Known rows, with every way that one mark hangs from another
ragom[kubim[fepi moted] tasokef]: [ 18.9   9.2  -8.1 -28.6  14.2 -14.7 -36.1 -10.1  25.8   3.2 -18.4  -2.2
  -0.2  -2.4 -12.8   4.7]
moted[kubim[fepi ragom]]: [  6.1 -14.7  -7.1 -18.2 -15.8   8.8  45.1 -11.3  -4.1   1.1  41.4  -4.8
  -7.2   9.3  -4.6   0.3]
kubim[liri[nibis] moted ragom[tasokef]]: [-14.1  -3.4  -1.1  17.8  10.7  -4.4 -56.2  14.4   7.1   5.1 -33.1   6.6
 -15.1  -0.2   5.8  -5.8]
kubim[fepi liri[nibis] moted ragom[tasokef]]: [  0.1  -5.3 -17.2  -3.6  24.6  -9.1 -73.3  19.3  16.9  10.2 -16.4   7.4
 -41.7   0.4   1.7   1.1]
kubim[fepi]: [ 13.6 -21.0   3.8  22.0  -5.8  -8.2  17.8  10.5  41.7  13.6  32.1  -0.8
  20.4   1.6   3.5  13.6]
tasokef[ragom[kubim]]: [ -0.2   2.9  11.0   3.7 -21.9  -4.1  51.5 -18.9  -8.4 -25.4  -8.6   2.7
  62.7  -5.4  -3.6   6.9]
kubim[fepi liri moted ragom]: [  8.1  18.5 -27.8 -33.6  23.5   5.5 -22.9  13.8 -11.5  16.1   9.5  -4.5
 -52.6   0.7   0.3   1.5]
fepi[kubim[liri[nibis] moted ragom[tasokef]]]: [ -6.5  15.3   2.8  25.2  -3.7   5.4 -31.6   0.5 -25.5 -18.9 -31.6   2.1
 -32.9   5.7   3.2   0.3]
liri[nibis]: [ -9.2 -44.3  21.2  74.9 -25.6 -16.6  13.0  20.6  47.3  23.2  13.2   6.0
  48.2   4.4   9.3  10.1]
moted[kubim[fepi liri ragom]]: [ -0.5  -0.8  -7.1 -33.1  -1.1  17.1  50.1  -3.4 -29.5   3.1  44.3  -6.1
 -24.5   1.0   0.9  -9.0]
tasokef[ragom[kubim[fepi liri[nibis] moted]]]: [  8.2  14.9 -19.6 -20.4  13.3 -19.3 -20.8  11.1  -3.3  -1.4  -5.3   7.5
  -6.9  -3.8  -4.2  10.0]
moted[kubim]: [ -0.1 -16.5  24.6  20.5 -32.3   3.6  73.7 -12.8  11.2   0.1  35.0  -6.0
  46.2   7.5   3.7  -3.8]
ragom[kubim[fepi liri moted] tasokef]: [ 12.7  24.2  -8.4 -41.8  29.5  -5.9 -33.8  -1.9   0.0   3.3 -15.9  -2.7
 -16.7 -10.7  -7.4  -4.8]
tasokef[ragom[kubim[fepi moted]]]: [ 22.1  23.3 -20.6 -37.5   4.1 -14.2   0.2 -13.9   3.0 -16.3  -6.0   0.5
   8.7   1.2 -12.2  15.0]
nibis[liri]: [-13.4 -16.7  24.5  59.7 -25.4  -3.4  65.8  15.8  27.6  42.8  16.2 -13.3
  59.5   9.8   7.3   7.4]
dusivag[liri]: [-12.4 -35.0   5.9  66.7 -23.1   6.1   4.2  13.8  13.6  26.0  22.3   3.2
  54.6  -3.5   5.1  17.5]
moted[kubim[fepi liri ragom[tasokef]]]: [ -0.7  -0.4   0.6 -34.9   5.1  15.5  20.5 -14.6 -16.1 -18.4  21.4  -1.2
 -15.0  -3.0   0.1 -14.3]

Rows
[  5.4 -14.9   1.4 -19.1  -9.9   6.8  16.5 -22.8   6.6 -20.0  18.6  -0.4
   1.2   5.7  -4.8  -4.0]
moted[kubim[fepi ragom[tasokef]]]
[  5.0  11.0   9.6  -7.8   1.3  -9.3 -18.9 -16.7  14.3  -1.9 -35.0  -2.6
  25.7  -2.8  -8.7  -2.2]
ragom[kubim[moted] tasokef]
[ -9.3 -24.6   2.3  -2.6  -0.3   2.0  -1.8   1.7   0.6  -5.7  19.1   6.6
 -13.0   1.1   2.3  -9.4]
moted[kubim[fepi liri[nibis] ragom[tasokef]]]
[ -8.9 -14.0  18.5   0.2 -23.1  12.6  37.7 -28.3  -6.2 -24.6   0.7  -0.7
  27.3   5.6  -1.0 -11.4]
moted[kubim[ragom[tasokef]]]
[ -9.4   2.0   1.4  11.0   4.7 -12.2  -8.0  18.4  -5.1  34.7 -11.2  -0.3
   1.1  -3.0  -0.7  -2.8]
ragom[kubim[liri[nibis] moted]]
[-14.1  -3.7  -7.8  18.7   4.6  -2.4 -26.2  24.9  -5.2  25.0 -10.0   2.4
 -24.9   3.9   6.2  -1.0]
kubim[liri[nibis] moted ragom]
[  3.8   0.4  -6.7 -11.4  23.9 -20.3 -53.6  14.1  17.7  16.8 -16.7   4.4
 -15.5  -6.2  -5.7  -0.4]
ragom[kubim[fepi liri[nibis] moted] tasokef]
[  4.4   0.2 -16.3  -9.2  17.8 -17.7 -28.2  25.6   6.8  37.5   5.9  -0.3
 -24.8  -2.7  -5.4   4.4]
ragom[kubim[fepi liri[nibis] moted]]
[-14.1   0.9  18.0 -15.2  -8.0  20.2  39.3 -20.3 -28.5 -24.6   3.1  -0.9
  10.9  -3.2   4.7 -21.2]
moted[kubim[liri ragom[tasokef]]]
[ -0.8  -6.4  -5.5   0.5   1.9 -14.3  12.3  11.7  -5.5  -7.3  11.0  11.0
  22.5  -8.8  -0.5   8.9]
tasokef[ragom[kubim[fepi liri[nibis]]]]
[  8.0  18.0 -18.5 -34.8  29.0   3.6 -51.7   3.2   1.2  -4.1 -13.8  -0.3
 -42.5  -2.8  -0.5  -3.2]
kubim[fepi liri moted ragom[tasokef]]
[  0.1  -3.9 -13.0 -11.3  12.3  10.7  10.1  14.6  -9.5  11.5  23.2  -1.1
 -23.2  -5.4   4.4   0.4]
kubim[fepi liri ragom]
[ -0.3   3.3  17.6  29.4 -24.0  15.1  21.9 -24.1 -21.0 -39.1 -20.1  -1.2
   8.7   5.5   0.3   4.7]
fepi[kubim[ragom[tasokef]]]
[ -0.5   4.1  -1.2  -0.2   1.5   1.0 -35.3 -12.0  13.5 -10.0 -35.3  -0.1
  -0.2   4.7  -1.7  -1.2]
kubim[moted ragom[tasokef]]
[  9.8  37.4   8.3  14.2  -7.0  10.1  28.1   0.3 -26.5  -8.4   6.0 -10.6
 -14.9   4.0   5.9   3.9]
fepi[kubim[liri moted]]
[ -6.7  17.9  16.5  13.6  -9.5  23.1  24.1 -15.3 -45.4 -37.9 -15.8  -2.0
  -6.0  -3.4   5.4  -4.9]
fepi[kubim[liri ragom[tasokef]]]
[ -7.1  20.4  -0.8 -14.1  16.5   9.7 -33.4  -2.4  -9.7  -8.1 -32.7  -0.4
 -16.0  -3.9   3.9  -9.9]
kubim[liri moted ragom[tasokef]]
